Every row comes from one small tree of marks. The marks that hang from a mark follow it in brackets, in alphabetical order. Every link used is in the known rows. Which tree was each row made from?
Known rows:
zerog(detivi): [ 29  13 -17 -11  -9 -15  -8  19  30   8 -17  -6  -3  -9   5   3  -8  -9
  15   0   6  -9 -11  -6  -6 -16   6 -17 -26   0   4  10 -20 -12  16 -49
  14 -10   3   1   9  17   4  14]
giva(tefor(kodas(bemogat zuradul) zerog)): [ 12  -1  -2  10  -3 -13 -29 -11  10   0  -7  -3   4 -18  10  33   9  16
  -8   3 -16  -4 -38 -21   7  14 -10  -2  -9  -9  -8   3  -4   4  -4 -27
  14 -13  -1  18  -4  26   0   8]
zerog(detivi tefor(giva)): [ 29  17  -9 -18   1  -4 -17  37  21   7  -7 -14  -1  -8  14   3  -7 -10
   5  -2  11 -10 -12 -28  -9  -1  23 -18 -32   6  13   2 -18  -5  22 -21
  13 -10   1   8  13   8 -26  14]
kodas(zerog(tefor(giva)) zuradul(detivi)): [ 22 -11   7 -15  15   9 -31  16  10  -1   4  -7  -9 -15   2   6  -5   6
 -13   9 -14  13  -1  -8 -19   2   8 -16   0   5  15 -24  -9  18  -7 -12
  22 -16   3 -17  -5  11 -14   4]
toton(revi(kodas(bemogat) zerog(detivi))): [ 15  -8  -1  -4  -6 -29  -4  -3  20  21  -5   8 -28 -22  -6  31   3 -24
  11  -6  -7  24   3   1 -19  15  14   2  -8   1  -6   7  20  -1  11 -24
  -4  -2   7  12   4  13  -5  -8]
kodas(giva): [ 20   8  -7 -12  -3  -8   2  15   9   4   1  13  -7  -3 -16  -7  -2   4
  12  -1 -29  10 -13 -15  11 -15  -1  -7 -17  -1  -7 -14 -17  -5  15 -43
  21 -18   7 -14  21  20  22  25]
bifiso(kodas): [ 26  -2 -15   0 -17 -19  -9   1  15  23 -19  10 -16  12  -5  -4 -14   4
  11  -7 -21 -12  -7  -3  17 -17 -13  -3 -28  -7 -13   2 -11 -14   1 -46
  34 -19  18 -19  16  21  14   9]
garo(kodas(bemogat giva)): [ 28  11  -4  13 -17   9 -18  13  -4  16   8  19 -18   9 -19  15  20   3
   6  13 -33   3 -24 -31  10   5 -18 -11 -17  -3 -17  -6   7 -16  13 -50
  14 -32 -11  -9   8  19  12  27]
bifiso(kodas(bemogat giva zerog(tefor))): [ 25   6   2   1   0  12 -31  -2  10   9   6  23  -8  19 -28   8  16  12
  -3   5 -43  11 -11 -24   9   0 -13  -1 -22   3  -9 -19  30   0   5 -23
  24 -33   5 -10  11  32 -18  -4]
revi(kodas(giva zuradul) toton zerog(detivi)): [ 24 -13  -7 -18  40 -10   4 -11  18  -2  22  40 -28  -8 -28  -4   9  -8
   4 -17 -12  37  19  -8  -8  20  33  -9  -6  12   3  -7   8  26   2  -9
   0  -1  17   1   0  16  23 -27]
giva(tefor(kodas(revi))): [ 13   3 -16  22 -11 -20 -14   1   0  23 -21 -11  14 -14  10  17  -5  29
   9  -8  -5   0 -29 -18  -1  23  -5   6 -22  -3 -11  -1 -19 -15  16 -23
  23 -18  13 -19  16  16   0  29]
revi(kodas(bemogat giva)): [  5   3  -1   1  -5 -15 -13   4   0  14  21  24 -19  -1 -30  -5  18   5
   6  10 -41  26 -21 -17   4  -7  -5   3 -12   1 -13 -22  11 -15  12 -40
  13 -17   2  -7  13  19  19   8]
detivi(revi(toton(kodas(zuradul))) zerog(tefor)): [ 14 -34   9 -13   3 -11  38 -27   1  11  -9  30 -38  -6 -26  11 -28  -4
 -16 -17 -16  -5 -15 -24  10 -22  -2   0   3  12  35  16  -1  17  11  -4
  -4  17  -1   2 -26  16 -24   6]
garo(tefor(kodas(zerog))): [ 36   5   1  19  -2 -19 -27   2   0  23  -8 -17   7  -9  35  33   5  23
  -6 -12 -22   5 -28 -10  11   4  -7  -8 -21  -8 -19  14 -17  -6  21 -29
  27  -7  10 -19  -8  18   2  17]
zuradul(kodas): [ 37  -8 -16   0  -8 -16  -4   4   8  19 -17  -9 -18  -4   2  -4  -7   1
   6  -4 -13 -14  -4 -11  12  -4 -16 -11 -27  10   0  18 -19 -11   5 -46
  18 -12   6 -26   5   8  22  24]
giva(tefor): [ 22  13 -14 -12   1 -24   2  -8  17   0 -22  -8   1 -21  -2   1 -10   5
  14  -1  -9  10 -14 -13   4  -9 -18  -2 -25   2   2   2 -30  -6   8 -30
  30 -19  12 -16  27  25   5  25]
detivi(kodas revi(toton) zerog(tefor)): [ 22 -15   6 -12   6 -22  10 -32  13  33  -2  18 -34  -1 -29  -5  -8 -11
 -11 -38  -2 -19 -24 -14  20 -17 -14 -11   1  21  31  25 -16  -1  27  -3
 -14  18 -12   6   4  18 -27  31]
zuradul(detivi(kodas)): [ 23  -5  -3   2 -16 -29 -16   1  15  24  -2   4 -29   5   1  -4   6  -8
   7  -2  -4 -13 -15  13   3 -20 -15 -20   7  -2   9   9 -29 -10   4 -48
  22   2   9 -22  10  12  20  35]
bifiso(kodas(bemogat giva revi)): [ 11   1  -5  15 -25   7 -29  12   1  25  -3  34 -10  30 -33 -10   3  19
  12  10 -40   0 -25 -22   7   1 -10  17 -13  -7 -22 -31  34 -14   3 -40
  17 -35  -1 -11  19  28   9  12]
toton(revi(kodas(bemogat giva zuradul))): [ -1 -15   4   1 -10 -13  -1 -10  -2  17   5  32 -35   0 -31   7  13   4
  -1  19 -52  28  -6 -28 -12 -11  13  17   6  -2 -15 -30  28   8  -6 -30
   0 -14   6   1   7  25  13  -3]
bifiso(kodas(revi(toton) zerog(detivi))): [ 41  -3 -20   0   5   5 -26  -3  19  22 -22  22   7  11  -4   4 -10  10
   1 -18   1   1   0   0  -3  17   2   4 -27  -2  -8   2  28  -2   2 -22
  18 -33   3 -13   0  26  -5 -14]
detivi(zerog(tefor(kodas))): [ 21  -6  -7   6  -1 -25  -3  -4   4  22  -9 -12 -10 -11   4  16  -1   7
   0 -15  -2 -27 -25 -11  21   0  -2 -14 -23   7  16  23 -23 -10  33 -24
  13   9  16   1  -2   3 -15  33]
zuradul(detivi(kodas(bemogat zerog(tefor)))): [ 24  -2  11   2  -5  -6 -41  -5  17  19   5  -1 -22   4  -9  17  27  -7
  -8   7 -14   0 -21   2  -9  -5 -24 -23   7   7  17   3   2  -6   2 -26
  19 -12  -6 -12  -1  21 -22  17]
zuradul(detivi kodas(giva(tefor) zerog)): [ 37  -7 -13  -9  23 -13 -20 -19   8  -6   2  -7   4  -9  -7   2   5   9
   2   6  -8  20   0  -3   2  12 -20 -13  -1  11   4   2  -1  17   0 -27
  21 -20   9 -37  12  20  27  33]
detivi(zerog(tefor)): [ 21   0  -2 -16   3 -19   4 -10  15   8 -18  -9 -15 -13 -11  -3  -8  -2
   7 -13  -3 -18 -14 -10  16 -14 -10 -16 -22  16  27  16 -21  -2  25 -21
  14   1   9   1   7   8 -16  33]
detivi(kodas(bemogat zuradul) revi(toton zerog)): [ 13 -22  16  -3   0   2  -6 -22  18  29  16  41 -50  -6 -43  10  -1 -13
 -11 -20 -34  15 -15  -9  -5   1 -18   1  14   3   6 -10  -2   2   0 -12
 -20  -2 -22   2  -8  28  -9 -11]
garo(kodas(bemogat giva revi(toton)) tefor): [ 39   8   7  26   0  14 -24   4 -19  21  -1  29  -6  29  -2  11  31  13
  -3   4 -29   9 -39 -49   9  31  -9   2  -8   6 -17   5  27   5  13 -16
  18 -29  -8 -14  13  24   0  29]
zuradul(detivi kodas(bemogat giva revi(zerog))): [ 21 -24   2  10  -2   3 -29  10   3  13  13  13 -20  12 -28  -3  10  -5
  10   9 -17  13 -11   1  -8  35  -8  -7   9  13  -1  -9  23  10   5 -27
   3 -16  -2 -28   6   6  25  29]
zerog(detivi(revi) tefor): [ 23   6 -11 -12  -9  -5  -3  15  37  16 -19 -11  -6  -4  -5   4 -15 -14
   0  -3   5 -10 -22 -19 -12 -21  16 -19 -19  18  19  12 -17  -2  25 -20
 -11   6  -7  11  11  20 -30  15]
revi(toton): [ 28  -4 -11 -17   5 -13   7   4  10   9 -10  17  -8  -9  -5  -5  -8 -11
   6 -13 -15   7  -4  -7   9  -6  -8  -4 -23   3  -2  10 -24  -5   7 -34
  30 -18  12 -19  16  24   6   9]
garo(tefor): [ 30  11   2   2  -4 -25  -7   8  13  10 -22 -10  -7  -2  21   2  -3   5
   6  -1 -19  -3 -27 -18  10 -18  -7 -10 -19   3  -2  13 -25   0  12 -33
  31  -6  12 -13  14  18   6  25]
revi(zerog): [ 23  -3  -4 -12   1 -19   6   7  18   7  -8   1 -19 -26  -7   9 -14  -5
  16 -18 -15  15   1  11   8   6  -9 -13 -20   2  -1   1 -29  -5  13 -32
  20 -12  12 -17  10  10  13   7]
giva(tefor(kodas(bemogat zuradul) zerog(detivi))): [ 22   7  -9   7  -1 -12 -38  -3  26  -2  -9  -8   9 -14  16  35  13   6
  -5   8   5 -13 -38 -24  -4  13   5 -10 -11  -7  -2   9   5   6   2 -30
   4  -7  -5  37  -8  27  -8   3]
tefor(zerog): [ 25   2  -4 -12  -6 -23  -6  10  15   1 -19  -5  -1 -16  17  11 -12  -1
   5 -13  -7  -7 -21   3  21  -5  -6 -15 -18   0  -4  13 -20  -1   9 -40
  23 -10  -4   3   9  16  12  18]

Write each row's tree:
[ 10  -8 -12   0  -7 -12  -5  -7  30  25  -4   8 -29  -9 -19  -4 -17   3
  -5   3 -11   9 -14 -10 -20 -28  20  -7  -7   8   5  -9  -2  -2   4 -29
 -27   8  -9   9  -9  16   4  -8] : zerog(detivi(revi(kodas(zuradul))))
[ 22 -29   5 -22  18 -13   7  -3  21   9   3  10 -22  -9 -13   5 -14 -35
  -6 -20  -2  20  -1  13  -6  10   6 -21   9  25  20  16 -25  26  13   4
   5  13  14 -19  19  17 -19  11] : zuradul(detivi(revi(toton zerog(tefor))))
[ 23  -2  -7   9   1  -4 -18  10  -3  16  14   6   7 -11   1  25   6  25
   2 -11 -33  17 -15  -8  11   9   1  -5 -17 -13 -21 -14  -8 -11  22 -39
  17 -20   4 -19  -1  19  17  13] : tefor(kodas(giva zerog))
[ 10  -9   3   0 -12 -21  -9 -16  -2  25  -6   7 -19 -23  -7  30   0   1
  -3   2 -38  36  -6  -1  -8   3 -10  13  -9  -3 -18 -10  26 -10   3 -29
  10 -22   0 -10   0  22  -6  -6] : toton(revi(kodas(bemogat zerog)))
[ 16   3  -3  -1   5   0 -34  -7  25  12   7  10 -18 -18 -19  13  12   9
  -6  16 -25  24  -9  -7 -24  -7   1  -3 -13   2  -1 -18  27  -8  -4 -35
  -4 -20 -13   9 -23  20   0 -26] : revi(kodas(bemogat zerog(detivi) zuradul))
[ 18  23  -3  -5   3  -2 -34   7  23 -11 -10   6  24  -4  -5   9  10   8
  10   5   5   5 -39 -26  -4  22   5  -1  -7   4   0  -9  30   8  14 -21
   2 -24 -21  30  22  31  -4  24] : kodas(bemogat giva(tefor(zerog(detivi))) revi)
[ 20 -11  -6 -14  19 -12  30 -19  -6 -16   1  45 -12  -3 -20   9  -4   9
   2  -2 -28  27   0 -39   6  -2  -2   7  -3  -3   5  -8  -7  24  -7 -17
  35 -18  22 -19   2  33  16  -1] : revi(toton(kodas(giva(tefor) zuradul)))
[ 48   2 -21  -6   3  -4 -20   2  25  13 -15 -15  -1 -12   5  12  -4   1
   3  -5   5  -6   2  -4  -4   2  -7 -19 -29   8   5  19   0  -7   8 -44
   4 -18  -7 -14 -14  11  10   8] : zuradul(kodas(zerog(detivi)))
[ 17 -16  -2   5   6 -24 -14  -1   0   9  15  -4  -8   8  -3   4   9  -1
   1  -4  -1 -19 -22  -5  18  -1   9 -21   5  10  19  13 -15   7  30 -24
  12  17  23  -6   6   6   4  48] : zuradul(detivi(zerog(tefor(kodas(giva)))))
[ 21  -4  -4   5  -6 -20 -13  17  -3   8   9   5   7  -4  19  23   6  12
   2 -17 -16  -5 -28  -9  29  14  10 -13 -10  -9 -21   5 -14  -1  22 -41
  17  -4   5   1   5  14  26  25] : tefor(kodas(giva) zerog)
[ 23 -13   2 -14  45   4  -1 -21  -3   1  15  33 -18  -4 -30  -3  20  15
 -18  -8 -38  43  12 -23  -4  13  18  -4  -9  21   5 -18  10  26  -3   6
  14 -14  16 -15   0  24  -4 -28] : revi(kodas(giva zerog(tefor) zuradul) toton)
[ 23   9   8   4 -14  -5 -30  -7  13  26   5  11 -19 -10 -18  19  15  10
   1  -5 -32   6 -23  -2   3  -8 -36  -5  -9  -9  -5  -9   2 -28   7 -44
  12 -24 -22 -10  -7  25  -4   8] : detivi(kodas(bemogat zerog))
[ 10  -3   8  23 -25  -3 -45  38 -14  28   7  -1  12  -8  26  29  -3  20
  -5 -11 -13  -9 -51 -16  11  37   2   6 -14 -19 -25 -14  13 -22  17 -30
   9 -20 -22  12  -3   6  -6  21] : tefor(giva kodas(bemogat revi) zerog)
[ 10 -14  13  -2  -4  12  -8 -14   9  28  27  55 -40  18 -53  -6  12  -4
 -12  -3 -47  10 -28 -33  -2 -20 -11   8  18   1   1 -25   9  -1  -1 -25
 -20  -8 -26   4   2  40   0   5] : detivi(kodas(bemogat giva zuradul) revi(toton))
[ 34  18 -16 -19   9 -28 -14  -3  35 -16 -27 -17  17 -23  23  16  -8  -4
  10 -11  23  -6 -21  -7   9   4   1 -20 -21   3   8  26 -15   9  11 -28
  16  -9   0  23  16  23  -1  18] : giva(tefor(zerog(detivi)))
[  0  -2   0   2  -7   3 -19  -1  24  19  22  27 -26   6 -43  -8   4   1
  -5  20 -33  22 -26 -27 -23 -24  17   2   2   6  -2 -32  27  -1   6 -31
 -33  -2 -20  20  -7  27   3  -6] : zerog(detivi(revi(kodas(bemogat giva zuradul))))
[  7 -12  11  14 -25  16  -9   2  -3  13 -13  25 -16 -10 -20  29  -5  29
  -4  14 -43  20 -22 -17 -18   3 -18  14  -2 -13  -4 -28  32 -10  -9 -36
  17 -38 -17 -12 -37  18  -4 -13] : toton(kodas(bemogat revi zerog zuradul))
[  1 -17  -3   3  -9 -16   5 -12  14  29  -3  12 -36 -13 -24  -6 -20  11
  -8   1 -32  17 -14  -7  -8 -25   3   0  -4   8  -3 -19 -10  -4   1 -26
 -14   4  -5  -9  -5  18   9  -4] : detivi(revi(kodas(zuradul)))
[ 13   2  -5  13   1   2 -33 -18   9   8   1  -3   3 -25  -8  35  11  25
  -8  11 -31  17 -24 -20 -12  11 -22   7 -13 -10 -11 -19   1  -8  -2 -27
  16 -29  -5  -5 -12  32  -8  -2] : giva(tefor(kodas(bemogat zerog zuradul)))
[  5   8   1   7 -18   9 -20  20   3  15   2  22  -3   9 -31  -7   9  13
  12  14 -36  12 -32 -24  -4   3  -5  11  -9  -1 -11 -32  16 -14  14 -38
  10 -33 -13  -7  19  24   6  25] : kodas(bemogat giva revi)
[ 14  -5  -3  -5   6 -19  -8  -7   0  18  11  27 -19  -4 -19  -3  12 -12
  -3  -1 -29  24 -14  -6   2   3 -12   6 -19   6  -9   2   3 -14   4 -31
  20 -17   8 -12  11  24   3  -6] : revi(kodas(bemogat) toton)
[  9   5  -9   1   6   5  -4  -8   8   0 -18  16   0  -5 -30 -12  -3  33
  11  11 -26  17 -14 -33 -10   5   3   9  -6   5   0 -35   0  12  -3 -14
  13 -28   4 -10  22  25  12  18] : kodas(giva(tefor) revi zuradul)
[  9 -14   4  -4   7 -23  10  -9  16  22   1  -2 -34 -22 -17  10 -15  -5
  -5 -25 -17  27  -7   4  -3   8   9 -13 -13  24   6   2 -18   2  19   2
  -9  13   6 -10  11   6 -18  -2] : detivi(revi(kodas zerog(tefor)))
[ 27 -12  -9 -10  18   9  -2   2  25   7 -15  24 -12 -12 -16   1 -10  -2
   8 -15   4  13   5  -7 -20  26  21  -4  -8  12  10  -3   1  18   2  -8
   0 -14   4   0  -3  14   2 -15] : kodas(revi(toton zerog(detivi)) zuradul)
[ 17 -19  13  -3   2 -16  -5  -3  20  20  19  14 -40   6 -26   3   3 -14
   0 -20 -12   8 -14   4  -1   0   6 -28  24  17  20  -3 -19  16  19  -4
 -10  21   2 -11  18  14  -4  29] : zuradul(detivi(kodas(giva) revi(zerog(tefor))))
[ 15  -7  -1  -6  15 -26   7  -1   4   7  21  20 -28 -18 -23   0   0   5
  13 -18 -28  39   5   6  10  15  10  -9 -13   6 -12 -15  -8   1  15 -23
  11  -4  18 -19  14   6  29   1] : revi(kodas(giva) zerog)
[ 11 -23   3  18 -11  -4 -43  31 -11  19   2  -5   2  -5  33  16 -11  22
  -8  -2   1 -14 -31  -2   1  30  20  -7  13 -12 -10 -13   1   8  -2 -24
  11  -4  -3  -3 -12  -2  15  20] : tefor(giva kodas(revi zuradul(detivi)) zerog)
[ 23 -14  -1   1   3 -10 -13   1  -2  23  10  37 -15  25 -19 -17  15   2
   6  -9  -9   3 -15  -3   2   9   0  -6  19   3   4  -6  -2   5   4 -24
  17  -9   7 -27  21  20  22  33] : zuradul(detivi(kodas(giva revi(toton))))
[ 40   7 -20  -3  -5  -6 -25   0  31  17 -17   2  -2   3   2  11 -11   7
   8  -9  -3  -6   3   3   2 -11  -4  -9 -31  -8  -9   4  11 -10   4 -44
  20 -22   5  -6  -3  24   2  -9] : bifiso(kodas(zerog(detivi)))
[ 19  -5   1  36 -12  -6 -22   7  -2  31 -26  -5  -4   9  23  13   3  36
  -4   3 -23 -11 -36 -30  -2   5  11   1  -8   0 -12  -6 -10   2   5 -21
  14  -4  11 -13  -7  10   5  17] : garo(tefor(kodas(revi zuradul)))
[ 22 -11 -10  11 -10   7 -23   5  25  27  -3  -4  -4 -18  -1  31 -15  16
 -10  -4 -13   1 -23  -7 -18 -10  12  -9  -7  -7  -6  -9  -2  -6  13 -32
 -23  -2 -17   6 -27  20  -6  -6] : tefor(kodas(zerog(detivi(revi)) zuradul))
[  1 -22  10  -3   2 -14   4 -13  -1  12  13  33 -43 -13 -35  19   9  -2
   4   3 -48  43   7 -15 -10  13  14  13  10   2 -14 -31  25  18  -3 -17
  -5  -8  11   1   4  16  15 -15] : toton(revi(kodas(bemogat giva zuradul) zerog))
[ 20 -17  10 -12   6  -8  20   5  -7  -5  25  53 -24  -5 -26  25   5 -15
   8 -16 -36  36  -2 -13  11  17  -7   4  -3  -9  -5  -3   9   7  12 -28
  30 -17  11 -15  -5  25  11  -7] : revi(toton(kodas(bemogat giva)) zerog)
[  9  -2   6   4 -13   3 -16  14  13  16  -9  10 -14 -16 -21   9  -4   3
  15  -4 -22  18 -19   0  -8  24 -13   4 -13   2  -5 -17   4 -14  13 -27
  11 -27  -8 -10   7  12  -3   9] : kodas(bemogat revi(zerog))
[ 12 -16  11  -4  -8  -6 -20  -5   9  25  34  44 -29  24 -35  -7  14 -22
  -7   0 -27   8 -31  -6  -2 -17 -16  -4  29   1   3  -7   7   0   8 -30
  -7   0 -16  -8  16  35   6  29] : zuradul(detivi(kodas(bemogat giva) revi(toton)))
[ 10 -12  12  -4   3  -6   3 -29  15  25   7  21 -45   6 -46 -10  -2  14
  -9 -15 -25 -17 -26 -31  13 -30  -2 -11  15  18  30 -11  -3   9  18  -8
 -33  17 -20  15  -6  16 -11  30] : detivi(kodas(giva zuradul) revi zerog(tefor))
[ 20   2   8  11 -11  19 -48  20   0  27  -5   7  -1   8  -9  11  -5  24
  -6   0 -27   4 -21 -25  -3  24 -11  13 -26  -3 -12 -31  36 -16   1  -8
  21 -42 -12  -9   6  18 -37  -5] : bifiso(kodas(bemogat revi zerog(tefor(giva))))
[ 35   6  12  34 -13   2 -28   4  -2  29 -19   0 -19   0   9  29  15  15
   4  -5 -19   8 -32 -21   1  41 -16  -9 -13   5 -14  11  12  -2  15 -16
  11 -22 -12 -12   0   6  -5  23] : garo(kodas(bemogat revi(zerog)) tefor)
[ 12 -26  -1   0 -29 -23  36  -4  -2  13 -31  20 -33  -9   6  34 -21   0
   5   4 -30   3   3 -23  -3 -22   7   8   1 -13  -1  -1  -3   9  -8 -41
  25  -8  18 -12 -17  15   9   2] : toton(kodas(zuradul) revi)
[ 16 -18   2  -5 -16   4   9   2  18  12   1  40 -27   4 -23  21 -13 -19
 -10   6 -20   5 -23 -29 -20 -23   0   7   4  -7  12   1  17   2   0 -34
  -8  -5 -18  12 -28  33 -14 -16] : zerog(detivi(revi(toton(kodas(bemogat zuradul)))))
[  3 -15   7  -2   0  -3 -10 -20  -5  14   9  29 -26 -12 -32  21  11  14
  -6  14 -57  44  -1 -19 -14  -2   5  18   7  -2 -17 -37  42  10  -7 -25
  -1 -23  -3  -1  -5  27   9 -14] : toton(revi(kodas(bemogat giva zerog zuradul)))
[ 13   8   6 -12  11  -3 -21 -12  15 -21   1  16   0 -11 -19   7  11  11
   1  14 -28  14 -29 -32   9   2 -10   2   1   0   0 -20  11  19  -6 -25
  11 -23 -10  21  14  36  10  12] : kodas(bemogat giva(tefor(zerog)) zuradul)
[ 14   3  21   2 -13  10 -34   8   7  37  20   3 -22 -12 -15  21  -1   9
 -19 -13 -29   9 -36 -23  -5  -4 -19  -4  -3  -2   3 -23   8 -22  18 -11
 -15 -14 -42   4  -1  21 -45  10] : detivi(kodas(bemogat zerog(tefor(giva))) revi)
[  7 -13  14  11 -11   0 -22  30   2  30  26  -6 -18 -17  -2  35 -12  -6
 -10 -18 -23  10 -33 -22  -5  27   5  -4 -11  -1  -7 -16 -12 -15  30  -4
 -12   2 -12   5   0   9 -38   8] : detivi(revi(zerog(tefor(giva kodas(bemogat)))))
[ 13  -6   0 -10   0 -23  -3  -2  15  13  14  21 -25 -12 -19  24  11 -19
  15  -5 -19  34   3  -8 -14  17  25   1  -2   0 -12  -7  29   9  15 -22
  -8  -2   8  13  13  16   5  -4] : toton(revi(kodas(bemogat giva) zerog(detivi)))
